Each row comes from the steps of one path. Every step used is in the known rows, and no mark comes twice. Write the path behind each row, first mark first.
Known rows
tekal > siban > nuto: [ 0.96  2.45 -3.12  0.68 -0.05 -1.50  1.54  2.53  2.94  0.51  1.14 -1.55
 -0.44 -2.12  1.61 -0.18  0.08 -1.37]
gimik > tekal > siban: [ 0.31  0.27  2.30 -0.75 -0.94 -0.67  0.34 -0.64 -0.16 -3.90 -1.05 -1.97
 -4.76 -3.25  0.18 -0.07 -0.03 -1.35]
vako > toru > nuto > gimik: [ 0.67 -2.25 -0.71  1.88  0.65 -0.71 -2.39 -3.24  2.41  3.34 -0.09 -0.26
  2.78  2.95  1.14  0.25 -2.22  2.02]
gimik > nuto > toru > tekal > siban: [-1.12  0.10  2.59 -0.13 -2.46  0.28 -0.84 -0.69 -0.84 -4.51 -0.83 -2.05
 -3.26 -1.41 -1.02  0.77 -1.26 -0.41]
nuto > gimik > tekal > siban: [ 0.78 -0.21  2.31 -0.98 -0.47 -1.63  0.08 -2.17 -0.28 -1.98 -1.29 -2.07
 -5.80 -2.89  0.33  0.04  0.43  0.14]
vako > toru: [ 1.89  0.29 -1.28  0.59  0.86 -0.14 -0.57  0.72  1.32  1.42  1.57  0.21
  3.53  1.21  0.54 -1.25 -3.11 -1.90]
siban > tekal > gimik > nuto: [-2.78 -1.41 -1.37  1.14 -2.34  3.17 -0.50  1.55 -2.36 -3.05 -0.79  2.53
 -0.37 -0.13  0.51 -2.43  2.44 -1.01]
nuto > toru: [-0.30  0.38  0.59 -2.16  2.77 -2.54 -0.96 -0.61  0.10  1.90  0.33 -0.47
  2.99  0.04 -0.42  2.40 -0.32  3.14]
tekal > siban > nuto > toru > vako: [ 0.62  0.40  0.51  1.80  2.23 -2.28  0.19  0.59  3.89 -0.65 -0.66 -1.57
  3.09  0.47 -2.05  1.33 -1.83  0.74]
tekal > siban: [-0.51 -0.45  0.93 -0.06 -1.24 -1.73 -0.04  0.89  1.11 -3.58 -0.59 -2.77
 -3.10 -2.45  0.69 -0.97 -1.42 -1.42]
siban > tekal > gimik > nuto > toru: [-1.79  0.08 -0.27 -0.71  1.19  0.02 -1.95 -0.26 -1.90 -0.46 -0.21  1.16
  1.00  0.05 -0.40  0.62  1.53  2.37]
gimik > nuto > toru > tekal: [-1.49 -0.19  2.21 -1.14 -1.86  2.46 -0.27 -1.21 -2.38 -1.09 -0.34  1.26
  2.35  1.27 -2.02  2.62 -0.03  1.50]
vako > siban > tekal > gimik > nuto: [-2.24 -1.86 -0.82  1.07 -2.36  3.08 -0.12  1.84 -2.44 -2.37 -0.65  2.58
 -1.52  0.28  0.55 -2.90  2.19 -1.46]
vako > siban: [ 0.95 -2.36  1.48 -1.20 -0.11 -0.68  2.23  1.94  0.19  2.29  0.39  0.39
 -0.79  1.00  0.59 -1.26 -1.02 -1.19]
tekal > gimik > nuto: [-2.62 -0.96 -0.02  1.72 -3.61  4.16 -1.07  1.38 -2.34 -2.66 -0.44  2.34
 -1.42 -0.25  1.64 -2.39  1.44 -1.34]
vako > siban > tekal > gimik: [ 0.16  0.64 -2.10 -0.94  1.97  0.31  1.07  2.54 -1.22 -0.67  1.07  0.52
  0.96  0.52  0.04 -2.41  0.80 -3.30]
gimik > tekal > siban > nuto > toru > vako: [ 1.05  0.78  1.11  1.49  2.31 -1.76  0.40 -0.11  3.26 -0.84 -0.86 -1.17
  2.33  0.06 -2.29  1.77 -1.14  0.75]

Which path is each row?
[ 1.47  0.71 -1.74 -0.47  0.20 -2.22  0.85 -1.41  1.35  4.01  0.31 -1.04
 -1.39 -0.47  0.68  0.77  0.59  1.72] | toru > tekal > siban > nuto > gimik
[ 0.28 -3.51 -0.98 -1.01  2.64 -2.60  3.04  1.98  1.42 -0.20 -1.14  0.43
  3.20  1.56 -2.98 -1.05  0.55 -0.42] | toru > vako > siban > tekal
[ 0.33  4.22 -0.83 -0.30  0.47  2.83 -0.32  0.93 -1.77 -0.32  2.11  0.26
  2.32  0.68  0.07  0.63 -0.33 -2.60] | siban > nuto > toru > tekal > gimik
[ 2.29 -0.97 -1.50  0.02  1.53 -2.68  1.85 -0.58  2.30  6.64  0.25  0.20
  0.06  1.22  0.49  0.01  0.41  1.96] | toru > vako > siban > nuto > gimik
[ 0.82  3.75 -0.28 -0.36  0.46  2.71  0.19  1.25 -1.93  0.35  2.23  0.35
  1.21  1.09  0.12  0.17 -0.63 -3.03] | vako > siban > nuto > toru > tekal > gimik
[ 1.43 -0.94  1.31  0.07  0.82  0.87 -0.83 -4.10  0.00  1.88 -0.66  1.03
  0.45  0.81  0.18  1.48  0.30  1.49] | vako > toru > nuto > gimik > tekal
[ 1.45  0.44 -2.32 -0.39  0.87 -3.20  0.63 -1.12  1.92  4.51  0.26 -1.22
 -1.69 -0.90  1.40  0.23  0.75  2.06] | tekal > siban > nuto > gimik
[ 1.52  1.76 -1.27 -1.59  3.30 -2.70  0.66  1.00  1.34  4.97  1.61 -0.15
  2.04  0.34  0.38  1.99  0.07  2.28] | vako > siban > nuto > toru
[ 2.37  1.14 -2.17  0.02  0.52 -2.13  0.38 -1.55  1.63  4.36  0.86 -1.09
 -1.05 -0.01  0.78  0.29 -0.41  1.05] | vako > toru > tekal > siban > nuto > gimik
[-1.72  0.38  0.72 -0.29  0.31  0.65 -2.32 -0.31 -1.83 -0.15  0.01  1.06
  0.16  0.00  0.45  0.64  0.82  2.11] | tekal > gimik > nuto > toru
[-2.17 -2.33 -0.30  2.03 -2.29  3.13  0.00  1.82 -1.58 -3.14 -1.18  2.45
 -0.93  0.80 -0.29 -2.95  1.57 -1.68] | toru > vako > siban > tekal > gimik > nuto
[ 0.32 -0.62  2.20  0.33 -0.81 -0.86 -0.95 -2.61  0.63 -2.76 -1.43 -2.24
 -4.88 -2.04  0.53  0.29 -0.33  0.04] | toru > nuto > gimik > tekal > siban
[-0.42  0.78  1.90 -2.07 -0.01  0.97  0.23 -1.10 -1.55 -0.09  0.34  0.16
  3.89  1.21 -2.18  3.20 -0.85  1.06] | nuto > toru > tekal
[-2.62 -0.54  0.69  1.64 -4.57  5.55 -0.76  0.86 -3.15 -3.42 -0.43  2.61
 -1.01  0.42  0.61 -1.63  1.19 -1.91] | toru > tekal > gimik > nuto
